Known rows, with every step that occurs:
C/B/K/A/U/M: [ 1.77  2.13  0.09 -0.20 -0.15  0.72  0.81  1.45 -0.54  2.05  0.78 -0.49
  1.35  1.07  0.41  0.53  2.32  4.26 -2.08  0.19 -0.26  0.04 -1.10 -1.77
  0.45  0.32  2.80  0.51 -1.69  2.11  4.75]
J/Y/C: [ 0.58  0.38 -1.60 -1.91 -2.54  0.63  3.46 -0.54 -0.79  1.08  0.04 -2.02
  0.65  2.47  1.73 -0.81 -2.07  3.64 -1.36  0.84 -0.72 -0.26  2.12 -1.40
  0.68  0.00  0.15 -0.14 -1.19  0.15 -2.00]
V/K/M/U: [ 1.21 -0.27 -1.23 -0.50  1.04  0.39  0.77  0.11 -0.39  2.78  0.49 -2.15
  3.35 -1.18  4.22 -0.18  2.41  2.29 -3.10  1.94  0.19 -0.92 -1.68 -1.28
  1.45  2.73  2.59 -2.82 -1.18  1.52  5.20]
A/U/M: [ 1.97  2.11 -0.04 -0.35 -0.54  1.21  0.78  0.89 -1.11  1.18  1.85 -1.44
  0.83  4.58 -3.11  0.12  1.70  4.31 -1.57  0.64 -0.12 -0.58 -1.73 -0.41
  0.64 -0.83  2.71 -0.08 -1.24  2.40  5.00]
Y/C: [ 0.88  0.72 -1.57 -1.66 -2.16  1.40  2.54 -0.64 -0.89  1.69 -0.42 -2.03
  1.26  2.00  2.98 -1.23 -1.33  3.19 -1.75  0.31 -0.62 -0.64  2.31 -0.99
  1.27  0.18  0.74 -0.64 -1.27  0.58 -1.21]
E/C/V/K/B: [ 0.66  0.60 -1.93 -0.79 -2.88 -0.51  1.70  0.68  0.03  4.89 -1.84 -1.64
  3.67  2.90  3.47 -1.50 -1.71  3.69 -3.64 -0.29 -2.35 -1.19  0.79 -1.80
  1.47  3.80  1.56 -2.07  0.54  0.65 -0.30]
M/U/A: [ 1.61  1.42 -0.65  0.07  1.44  0.16 -0.89  1.65 -0.15  1.63  2.49 -2.04
  1.34  2.53  1.58 -0.08  0.91  3.45  0.98  2.06  0.81 -0.56 -2.15  0.05
  2.01  1.42  2.56 -2.31 -1.97  2.54  4.25]
Y/C/E: [ 1.36  1.41 -1.58 -1.32 -1.57  1.97  1.39  0.34 -0.31  0.87  0.03 -2.38
  0.55  2.22  4.24 -2.93 -0.17  3.51 -1.52  0.40 -1.81 -1.39  4.02  1.54
  0.62 -0.26  1.21 -2.10  0.04  1.68 -1.57]
V/K/M: [ 0.82 -0.25 -1.12 -1.53 -1.30  1.38  2.25 -0.37 -0.79  2.61 -1.05 -0.63
  3.85 -0.39  4.40 -0.31  0.92  3.39 -3.55 -0.09 -0.86 -0.47  0.84 -1.75
  1.54  3.39  1.55 -2.13 -0.77  0.69  2.90]
R/E: [ 1.57  1.32 -0.91 -1.00 -1.41  1.45  1.55  0.13 -0.93  1.52 -0.51 -3.85
 -0.17  6.55  3.72 -0.66 -1.63  2.99  0.45  1.31 -2.55 -1.85 -0.84  0.22
  3.35  1.94  0.18 -2.68  1.04  1.75  1.55]
V/C/B: [ 1.57  1.60 -1.79  0.88 -2.36  0.47  3.46  0.51 -0.42  3.17 -0.67 -2.55
  1.75 -0.13  2.52 -1.81 -0.71  4.04 -1.89 -0.75 -1.52 -0.70  3.13 -1.10
  0.97  1.76  1.66 -0.95 -0.40 -0.98 -3.55]
V/K: [ 0.69  0.27 -1.92 -0.74 -2.00  1.61  2.71  0.74 -0.26  1.92  0.15 -2.35
  3.15 -0.25  2.97 -1.80 -0.74  3.17 -2.69  0.27 -1.43 -1.01  1.89  0.17
  0.57  3.96  0.55 -3.77  0.13 -0.60  1.78]
M/K/A/U/Z: [ 1.92  1.72 -0.41  1.74 -1.07  0.22  0.79  2.02 -1.06  1.37  2.65 -2.72
  2.56  2.38 -0.35 -0.75  1.11  3.09 -2.10  1.82  0.99 -0.54 -1.12  0.21
  1.60  0.04  1.81  0.11 -1.14  2.09  6.72]
B/K/A/U: [ 1.20  1.42 -1.14 -1.33 -0.49  0.75  1.92  2.58 -0.74  1.47  0.99 -0.61
  2.10 -2.54  4.21  0.51  3.49  3.74 -1.87  0.74  0.16 -0.27 -0.35 -1.74
 -0.55  2.20  2.34 -0.92 -1.63  1.82  4.64]
E/C/B/K/M/U: [ 1.44 -0.09 -1.52 -0.29  0.62 -0.58  1.12  0.05 -0.09  3.63 -0.92 -2.74
  2.25 -0.51  6.86 -0.24  3.04  1.81 -3.03  2.15 -0.19 -1.07 -1.57 -3.04
  1.29  1.88  2.87 -1.65 -1.24  1.45  3.57]
R/Z: [ 1.61  1.68 -0.15 -0.91 -1.10  0.99  0.15 -0.01 -0.37  0.93 -0.01 -2.24
  0.46  4.31  1.97 -1.22 -1.70  2.94 -0.10  0.97 -2.88 -1.56  1.99  1.30
  2.90  1.68  0.69 -2.99 -0.22  1.77  1.87]
B/K/M/U/A: [ 1.45  0.99 -0.59 -0.70  1.63 -0.36 -0.72  1.78 -0.19  2.18  1.44 -1.21
  2.01  0.81  3.67  0.49  2.31  3.51 -0.25  2.00  0.57 -0.31 -1.99 -1.14
  1.69  1.79  2.82 -1.74 -2.22  2.56  4.91]
E/C: [ 1.60  0.94 -1.99 -1.05 -2.11  1.21  2.22 -0.58 -0.71  1.57 -0.80 -3.21
  0.88  6.71  5.26 -1.96 -0.46  2.02 -0.81  0.72 -0.66 -1.63 -0.39 -1.66
  1.47  0.75  1.50 -2.13 -0.23  1.26 -0.29]
J/Y/C/V/K/M/U: [ 0.93 -0.54 -1.45 -0.65  0.64 -0.36  1.51 -0.24 -0.14  3.15  0.21 -1.96
  3.27 -1.79  4.27  0.18  2.22  2.27 -3.81  2.08  0.08 -0.42 -0.55 -2.23
  0.51  2.62  1.99 -1.70 -1.28  0.69  2.84]
B/K/A/U/Z: [ 1.67  1.81 -0.42  1.33 -1.00 -0.14  1.58  1.87 -1.13  1.63  2.09 -3.15
  2.20  0.98  0.72 -0.60  1.45  3.25 -2.69  1.78  0.38 -0.55  0.28 -0.76
  1.43 -0.15  1.37 -0.18 -1.41  1.97  6.54]
V/C/E: [ 1.85  2.22 -1.50 -1.39 -1.27  1.74  1.94  2.02 -0.69  0.65  0.70 -2.43
  1.02  1.44  2.73 -3.42  0.54  4.26 -1.77 -0.28 -2.37 -1.85  4.22  2.34
 -0.25  0.61  1.86 -3.41  0.38  0.98 -2.22]
V/C/B/K/M/U: [ 1.43  0.17 -1.36 -0.56  0.74 -0.70  1.54  0.90 -0.32  3.53 -0.38 -2.38
  2.61 -2.47  5.28 -0.26  3.11  2.61 -3.46  1.70 -0.43 -0.95 -0.46 -2.34
  0.78  2.07  2.92 -1.80 -1.43  0.89  3.01]
A/K/M: [ 1.46 -0.35 -0.67 -0.99 -1.85  2.11  1.16  0.41 -1.09  2.72 -0.50 -0.13
  3.02  2.08  3.33  0.37  1.48  3.25 -1.53 -0.16  0.28 -0.07 -1.44 -0.87
  1.44  3.35  2.25 -0.22 -0.93  1.58  3.61]
C/V: [ 1.03  0.64 -1.51  1.59 -1.93  0.43  2.69 -0.80  0.11  3.80 -1.35 -3.02
  1.42  1.29  1.11 -0.34 -0.80  2.28 -2.28  0.64 -1.95 -0.97  1.69 -2.50
  0.67  2.98  0.98 -1.61 -0.34 -0.33 -1.57]
Y/C/B/K/M: [ 0.83 -0.10 -1.34 -1.25 -1.88  0.03  2.86 -0.35 -0.38  3.76 -2.79 -1.02
  2.47 -1.63  6.82 -0.04  1.34  3.29 -3.74  0.11 -1.48 -0.25  2.00 -3.77
  1.21  2.20  1.64  0.00 -1.25  0.39  0.60]
E/C/Y: [ 1.60  0.46 -1.39 -0.17 -2.48 -0.16  2.44 -0.90 -0.39  1.51 -0.95 -4.25
 -0.07  5.41  4.23 -1.26 -0.24  1.34 -0.76  0.57 -0.17 -1.57  0.89 -1.75
 -0.28  1.78  0.46 -1.62  0.15  0.38  0.39]
Y/J: [ 1.01 -0.86 -0.69 -0.28 -2.09  1.23  2.40 -0.98  0.03  0.89  1.23 -3.77
 -0.02  2.83  0.55 -0.31 -3.83  2.33 -0.37  0.37  0.31 -1.19  0.01 -1.44
  0.40  3.12  1.61 -2.87 -0.02 -0.01 -0.42]

Rows:
[ 1.42  0.82 -0.76 -0.70 -1.72  0.17 -1.17  2.76 -0.43  4.07  0.82 -0.58
  2.89  4.74  1.18 -0.39 -0.60  4.45  0.01  0.36 -0.08 -0.50 -3.17  0.65
  2.26  3.27  2.99 -0.49 -0.57  2.83  3.77]
M/U/A/K/B
[ 1.14  0.60 -1.29 -0.87 -3.02 -0.11  0.08  1.99 -0.22  3.93 -0.97 -1.08
  2.77  5.22  0.78 -1.42 -2.44  3.84 -1.25  0.44 -1.62 -1.54 -2.53  0.11
  2.23  3.11  2.84 -1.13  0.33  1.65  1.90]
M/K/B
[ 1.31 -1.16 -0.81 -0.38 -2.64  0.16  2.63 -1.53  0.24  0.63  0.65 -4.80
 -0.75  4.57  2.78 -0.46 -3.14  1.08 -0.42  0.31  1.05 -1.37  0.42 -2.22
 -1.08  3.25  1.01 -2.35  0.48 -0.39 -1.17]
E/C/Y/J
[ 1.70  2.02  0.15 -0.79  0.12  1.45  0.51  1.46 -0.82  1.29  1.69 -0.15
  1.99  1.64 -0.56  0.37  2.17  4.35 -2.11  0.14  0.20  0.00 -1.50 -0.67
  0.47  0.64  2.68 -0.43 -1.57  2.30  5.67]
V/K/A/U/M
[ 0.62  0.80 -0.73 -1.22 -0.51  0.96  1.99  1.57 -0.13  2.57 -1.60 -0.70
  2.03 -3.01  7.16 -0.09  0.09  2.92 -1.43  0.17 -1.29 -0.44  0.70 -2.71
  1.16  3.78  1.28 -2.14 -1.57  1.06  2.63]
B/K/A
[ 1.67  2.09 -0.06 -0.77 -0.30  0.68  0.92  1.31 -0.60  2.06  0.67 -0.26
  1.42  0.80  1.19  0.47  2.33  4.32 -2.48  0.11 -0.06  0.28 -0.41 -1.84
  0.21 -0.18  2.60  1.11 -1.90  1.98  3.86]
Y/C/B/K/A/U/M
[ 0.53 -0.56 -1.43 -1.35 -1.67  0.48  3.10 -0.77 -0.38  3.16 -1.54 -0.48
  3.83 -1.27  4.54  0.18  0.81  3.24 -4.59  0.06 -1.10  0.09  2.12 -2.97
  0.40  3.40  0.91 -0.94 -0.85 -0.27  0.16]
J/Y/C/V/K/M
[ 1.24 -0.17 -1.11 -0.65  0.91 -0.32  0.99  0.46 -0.39  3.13 -0.32 -2.54
  2.28 -1.21  4.83  0.09  2.82  2.12 -2.87  2.36 -0.26 -1.14 -1.72 -2.29
  1.31  2.13  2.74 -2.24 -1.49  1.70  5.08]
B/K/M/U
[ 1.72  2.11  0.18 -0.89  0.03  0.98  0.65  1.72 -0.78  1.53  1.12 -0.44
  1.26  1.65 -0.07  0.56  2.38  4.19 -1.93  0.40 -0.16 -0.17 -1.52 -1.39
  0.32  0.17  2.74  0.01 -1.72  2.46  5.59]
B/K/A/U/M
[ 1.44 -0.01 -0.84 -0.16  1.14  0.29  0.48 -0.30 -0.66  2.75  0.38 -2.40
  2.29  0.30  3.24  0.20  2.23  2.20 -2.07  2.16  0.34 -1.09 -2.42 -1.71
  2.10  1.64  2.93 -2.13 -1.53  2.27  5.01]
K/M/U
[ 1.33 -0.72 -0.52 -0.71 -2.42  0.02  3.18 -0.34 -0.11  0.49  1.38 -4.23
 -0.26  1.82  0.57 -0.45 -2.98  2.26 -1.08 -0.30  0.61 -1.22  1.93 -1.20
 -1.78  3.49  1.13 -2.54  0.24 -1.20 -2.01]
V/C/Y/J
[ 1.10 -1.21 -0.42  0.11 -2.40  0.23  2.57 -1.34  0.26  0.73  1.02 -4.63
 -0.72  2.74  0.68 -0.02 -3.56  1.61 -0.38  0.34  0.73 -1.22  0.70 -1.62
 -0.91  3.71  0.93 -2.45  0.31 -0.54 -0.33]
C/Y/J
[ 1.60  1.10 -0.38 -0.39  1.74  0.03 -1.00  1.25 -0.37  1.99  1.94 -1.10
  2.00  2.01  2.51  0.54  1.89  3.63  0.32  1.88  0.96 -0.27 -2.44 -0.74
  2.21  1.41  2.92 -1.67 -2.29  2.97  4.87]
K/M/U/A
[ 1.38  1.60 -0.87 -0.82 -0.29  1.32  1.45  1.81 -1.02  1.11  1.64 -0.50
  2.11 -0.86  2.54  0.58  2.94  3.80 -1.08  0.55  0.77 -0.19 -1.10 -1.12
  0.22  1.67  2.52 -0.85 -1.70  2.40  4.61]
K/A/U
[ 1.30  0.76 -0.86 -0.58  1.44 -0.26 -0.50  1.11  0.04  2.60  1.52 -0.79
  2.98  0.05  3.92  0.45  2.20  3.41 -1.33  1.57  0.83  0.16 -0.68 -1.18
  1.16  2.15  2.42 -1.32 -2.23  1.86  3.11]
Y/C/V/K/M/U/A
[ 2.10  1.08 -0.82 -0.28 -1.68  1.19 -0.21  2.61 -0.27  1.22  1.53 -0.88
  1.94  4.94 -1.57 -0.86  1.07  3.14 -1.13  1.17  0.14 -0.95 -3.62  1.21
 -0.25  1.58  3.25 -0.13 -0.30  1.12  4.55]
A/U/M/K
[ 1.50  0.53 -0.69  1.86 -0.57 -1.53  1.66  0.00 -0.62  3.01  0.98 -4.29
  2.12  1.25  1.82 -0.84  0.54  2.41 -3.67  2.85  0.12 -0.55  0.30 -1.93
  2.34 -0.72  1.20  0.28 -1.39  1.21  4.69]
J/Y/C/B/K/M/U/Z
[ 0.83  0.53 -1.80  0.50 -2.19  0.41  2.97 -1.17 -0.03  3.67 -1.48 -2.45
  1.59  0.76  2.46 -0.48 -0.78  2.38 -3.11  0.30 -1.57 -0.51  3.15 -2.67
  0.23  1.97  0.60 -0.38 -0.80 -0.60 -3.48]
Y/C/V
[ 1.43  1.03  0.01 -0.36 -0.33  1.77 -0.30  1.85 -0.04  1.96 -0.18  0.62
  2.51  1.10  3.37 -0.16 -0.40  2.85 -0.41  0.14  0.06 -0.21 -2.74 -0.70
  1.53  3.34  2.58 -0.89 -1.36  1.67  3.91]
U/M/K/A
[ 1.07  1.00 -2.17 -0.42 -2.59 -0.50  3.98  1.86  0.04  3.48 -1.91 -2.91
  1.53 -2.43  5.40 -1.76  0.28  3.58 -3.09  0.02 -2.69 -1.03  3.82 -2.21
 -0.44  2.79  1.17 -1.54 -0.31 -1.50 -1.96]
V/C/B/K
[ 1.40  1.75 -0.11 -0.88 -0.24  0.68  1.31  1.10 -0.57  1.60  1.41  0.02
  1.88  1.09 -0.37  0.75  1.93  4.28 -2.89  0.25  0.06  0.53 -0.38 -1.60
 -0.46  0.50  2.07  0.70 -1.66  1.57  3.37]
J/Y/C/V/K/A/U/M
[ 1.25  0.79 -0.85 -0.67  1.07 -1.01  0.05  1.41  0.06  2.38  1.25 -1.02
  1.84  0.18  4.22  0.59  1.82  3.81 -0.49  1.96  0.66  0.30 -0.93 -1.86
  1.26  1.33  2.39 -0.41 -2.41  1.89  2.77]
J/Y/C/B/K/M/U/A
[ 1.89  0.53 -0.85  0.10 -0.64  1.77 -0.95  3.00 -0.29  1.95  2.80 -1.05
  2.23  3.05  1.88 -0.19  1.50  3.25  1.37  1.11  1.57  0.08 -3.09  1.84
  0.64  3.78  2.49 -0.89 -1.16  1.70  4.73]
M/U/A/K
[ 0.57  0.66 -1.51 -1.37 -2.70  0.04  1.41  1.20 -0.39  4.08 -1.00 -1.43
  3.57  2.40  2.03 -1.54 -2.24  4.47 -2.76 -0.24 -2.13 -1.27  0.35 -0.58
  2.25  3.50  1.66 -2.49  0.27  1.19  1.70]
V/K/B
[ 1.65  1.03 -0.97 -0.40  1.26 -0.70 -0.56  1.35  0.11  2.68  0.90 -1.41
  2.06  1.63  5.73  0.12  2.51  3.24 -0.39  1.85  0.63 -0.23 -1.74 -1.88
  1.65  1.56  2.93 -1.18 -2.07  2.30  3.47]
E/C/B/K/M/U/A
[ 1.86  2.23  0.40 -0.58  0.20  1.40  0.35  1.18 -0.98  1.29  1.63 -0.27
  1.28  2.73 -1.17  0.65  1.97  4.27 -1.40  0.24  0.28 -0.12 -2.04 -0.95
  0.94 -0.18  2.89  0.08 -1.78  2.86  5.57]
K/A/U/M
[ 1.64 -0.34 -0.85 -0.15  0.60  0.88  0.02  0.61 -0.60  2.88  0.89 -1.82
  2.70  0.51  3.49  0.29  2.85  2.20 -1.72  1.87  1.02 -0.64 -3.29 -0.74
  1.50  2.71  3.07 -1.48 -1.34  2.07  5.62]
A/K/M/U
[ 1.68  1.05 -0.89 -0.68  1.59 -0.31 -0.90  1.24  0.01  2.38  1.25 -1.50
  2.53  2.90  5.62  0.37  2.37  2.95 -0.63  1.92  0.34 -0.34 -2.02 -1.16
  1.72  2.54  2.31 -1.98 -1.34  2.34  3.45]
R/E/C/V/K/M/U/A
[ 1.81  2.00 -0.24 -0.53 -0.06  1.02  0.71  1.11 -0.54  1.87  1.06 -0.31
  2.13  2.46  0.97  0.31  2.58  3.72 -2.77  0.09  0.09 -0.02 -1.26 -1.60
 -0.12  0.74  2.57 -0.04 -1.34  1.96  4.07]
E/C/V/K/A/U/M
[ 1.15  0.65 -0.88 -0.73  1.26 -0.66 -0.10  1.14  0.05  2.27  1.76 -0.79
  2.65  0.24  3.20  0.67  1.84  3.60 -1.15  1.84  0.79  0.37 -0.81 -1.43
  0.79  2.07  2.10 -1.08 -2.18  1.62  2.71]
J/Y/C/V/K/M/U/A
